What can hang from each mark:
Q_484: Q_576
Q_703: Q_551
Q_126: Q_219
Q_219: Q_126 Q_551 Q_576
Q_197: Q_24 Q_551
Q_551: Q_197 Q_431 Q_703
Q_431: Q_520

Every row comes from one small tree of marks. The marks that hang from a mark follow it in brackets, in the order of their numbers. Every link used is in the known rows. Which tree was each row made from?
Known rows:
Q_703[Q_551]: .00; .06; .46; .48; .00; -.06; -.12; -.12; -.25; .22; -.38; .31; -.05; .27; -.29; .01; .35
Q_126[Q_219]: -.01; .02; .42; .59; .36; -.11; -.11; .23; -.22; -.09; -.36; .36; -.12; .32; -.20; .08; .42
Q_431[Q_520]: -.10; -.02; .41; .65; .11; -.18; -.12; .12; -.28; .16; -.60; .36; -.19; .27; -.10; .04; .34
Q_551[Q_197[Q_24]]: -.17; .04; .40; .28; .07; -.03; -.11; .09; -.19; .04; -.36; .30; -.19; .23; -.16; .07; .22
Q_219[Q_551[Q_431] Q_576]: -.41; .20; .53; .28; .02; -.15; -.16; -.54; .13; -.08; -.63; .23; -.05; .27; -.19; .03; .42
Q_219[Q_551 Q_576]: -.25; .27; .48; .34; -.06; -.03; -.13; -.32; .05; .02; -.56; .29; .01; .29; -.13; .06; .51
Q_219[Q_126 Q_551[Q_197 Q_431[Q_520] Q_703] Q_576]: -.58; .07; .53; -.01; -.38; -.30; -.05; -.24; .24; -.21; -.85; .24; -.21; .24; -.27; -.08; .02
Q_219[Q_551[Q_197[Q_24] Q_431 Q_703] Q_576]: -.50; .07; .49; -.16; -.22; -.12; -.16; -.36; .19; -.15; -.53; .23; -.12; .18; -.20; -.02; .06
Q_219[Q_126 Q_551[Q_197[Q_24] Q_431] Q_576]: -.44; .21; .56; .02; -.17; -.10; -.07; -.52; .23; -.21; -.66; .17; -.14; .27; -.25; .02; .23
Q_219[Q_126]: -.07; .18; .52; .39; .16; -.12; -.06; -.07; -.17; -.09; -.59; .27; -.18; .31; -.22; .06; .38
Q_197[Q_551[Q_431 Q_703]]: -.28; -.07; .52; -.03; .12; -.25; -.21; -.27; -.29; -.10; -.43; .24; -.24; .20; -.17; .05; .10
Q_219[Q_551[Q_197]]: -.43; .19; .39; .17; -.15; -.15; -.08; -.15; .03; .06; -.47; .27; -.05; .26; -.25; .08; .29
Q_484[Q_576]: -.03; .09; .46; .51; .03; -.05; -.18; .19; -.12; -.03; -.50; .34; -.13; .24; -.21; .07; .45
Q_219[Q_126 Q_551[Q_431 Q_703] Q_576]: -.39; .21; .60; -.03; -.15; -.21; -.10; -.55; .23; -.27; -.73; .19; -.11; .27; -.27; -.04; .22
Q_219[Q_551[Q_197] Q_576]: -.47; .25; .45; .18; -.22; -.03; -.10; -.20; .11; -.06; -.53; .29; -.04; .26; -.19; .04; .38
Q_703[Q_551[Q_197[Q_24] Q_431]]: -.21; -.06; .49; .21; -.05; -.10; -.12; -.22; -.14; .11; -.36; .24; -.16; .21; -.34; -.02; .09
Q_126[Q_219[Q_551]]: -.11; .12; .39; .43; .19; -.18; -.09; .01; -.05; .04; -.41; .32; -.01; .34; -.23; .12; .46
Q_197[Q_24 Q_551[Q_703]]: .06; -.06; .46; -.03; .08; -.09; -.20; -.04; -.37; .10; -.29; .27; -.19; .22; -.08; .11; .16

Write each row's tree:
-.11; -.26; .47; .09; .10; -.28; -.21; -.11; -.36; .11; -.48; .26; -.31; .19; -.05; .04; .01
Q_197[Q_24 Q_551[Q_431[Q_520] Q_703]]
-.37; -.15; .45; .43; -.16; -.26; -.08; -.05; -.15; .15; -.56; .31; -.20; .22; -.32; -.08; .06
Q_703[Q_551[Q_197 Q_431[Q_520]]]
-.28; -.02; .47; .57; .10; -.27; -.13; -.11; .10; -.07; -.65; .33; -.09; .31; -.15; .02; .40
Q_126[Q_219[Q_551[Q_431[Q_520]] Q_576]]
-.26; -.21; .49; .13; .06; -.35; -.20; -.11; -.31; .02; -.55; .28; -.29; .20; -.10; .01; .05
Q_197[Q_551[Q_431[Q_520] Q_703]]
-.20; -.20; .44; .38; -.11; -.20; -.10; -.07; -.18; .24; -.49; .29; -.21; .21; -.27; -.05; .03
Q_703[Q_551[Q_197[Q_24] Q_431[Q_520]]]
-.53; .04; .47; -.01; -.12; -.20; -.12; -.07; .23; -.32; -.50; .29; -.10; .24; -.33; -.04; .14
Q_126[Q_219[Q_551[Q_197 Q_431 Q_703] Q_576]]
-.34; -.07; .44; .36; -.03; -.20; -.11; -.04; .14; -.07; -.57; .31; -.15; .28; -.16; .03; .21
Q_126[Q_219[Q_551[Q_197[Q_24] Q_431[Q_520]] Q_576]]
-.18; -.02; .39; .04; -.03; -.06; -.13; .15; -.18; -.02; -.37; .30; -.21; .19; -.18; .02; .03
Q_551[Q_197[Q_24] Q_703]
-.12; .19; .45; .45; .12; -.06; -.12; -.05; .05; -.08; -.46; .34; .02; .34; -.19; .08; .55
Q_126[Q_219[Q_551 Q_576]]
-.12; -.06; .52; .18; .28; -.16; -.22; -.35; -.32; .04; -.36; .22; -.22; .22; -.09; .12; .25
Q_197[Q_24 Q_551[Q_431]]
-.32; .04; .50; .14; .06; -.19; -.16; -.18; .15; -.24; -.53; .28; -.06; .27; -.25; -.01; .27
Q_126[Q_219[Q_551[Q_431 Q_703] Q_576]]
-.37; -.01; .46; -.03; -.06; -.14; -.14; -.08; .19; -.24; -.43; .26; -.12; .24; -.25; .00; .09
Q_126[Q_219[Q_551[Q_197[Q_24] Q_431 Q_703] Q_576]]
-.42; .34; .52; .13; -.28; -.06; -.03; -.28; .19; -.20; -.65; .25; -.07; .31; -.26; .03; .35
Q_219[Q_126 Q_551[Q_197] Q_576]
-.13; -.13; .51; -.08; .17; -.19; -.23; -.26; -.30; -.01; -.35; .22; -.25; .19; -.13; .08; .06
Q_197[Q_24 Q_551[Q_431 Q_703]]
-.40; -.02; .49; .25; -.09; -.15; -.09; -.23; -.12; .05; -.42; .26; -.14; .22; -.40; -.05; .11
Q_703[Q_551[Q_197 Q_431]]
-.27; .08; .37; -.11; -.22; -.13; -.10; -.06; .02; .08; -.39; .25; -.09; .21; -.20; .05; .07
Q_219[Q_551[Q_197[Q_24] Q_703]]
-.18; .35; .55; .25; -.11; -.06; -.06; -.38; .13; -.10; -.69; .24; -.04; .33; -.20; .06; .50
Q_219[Q_126 Q_551 Q_576]
-.51; -.18; .43; .20; -.08; -.32; -.12; .15; -.13; -.09; -.63; .31; -.30; .17; -.21; -.08; -.07
Q_551[Q_197 Q_431[Q_520] Q_703]
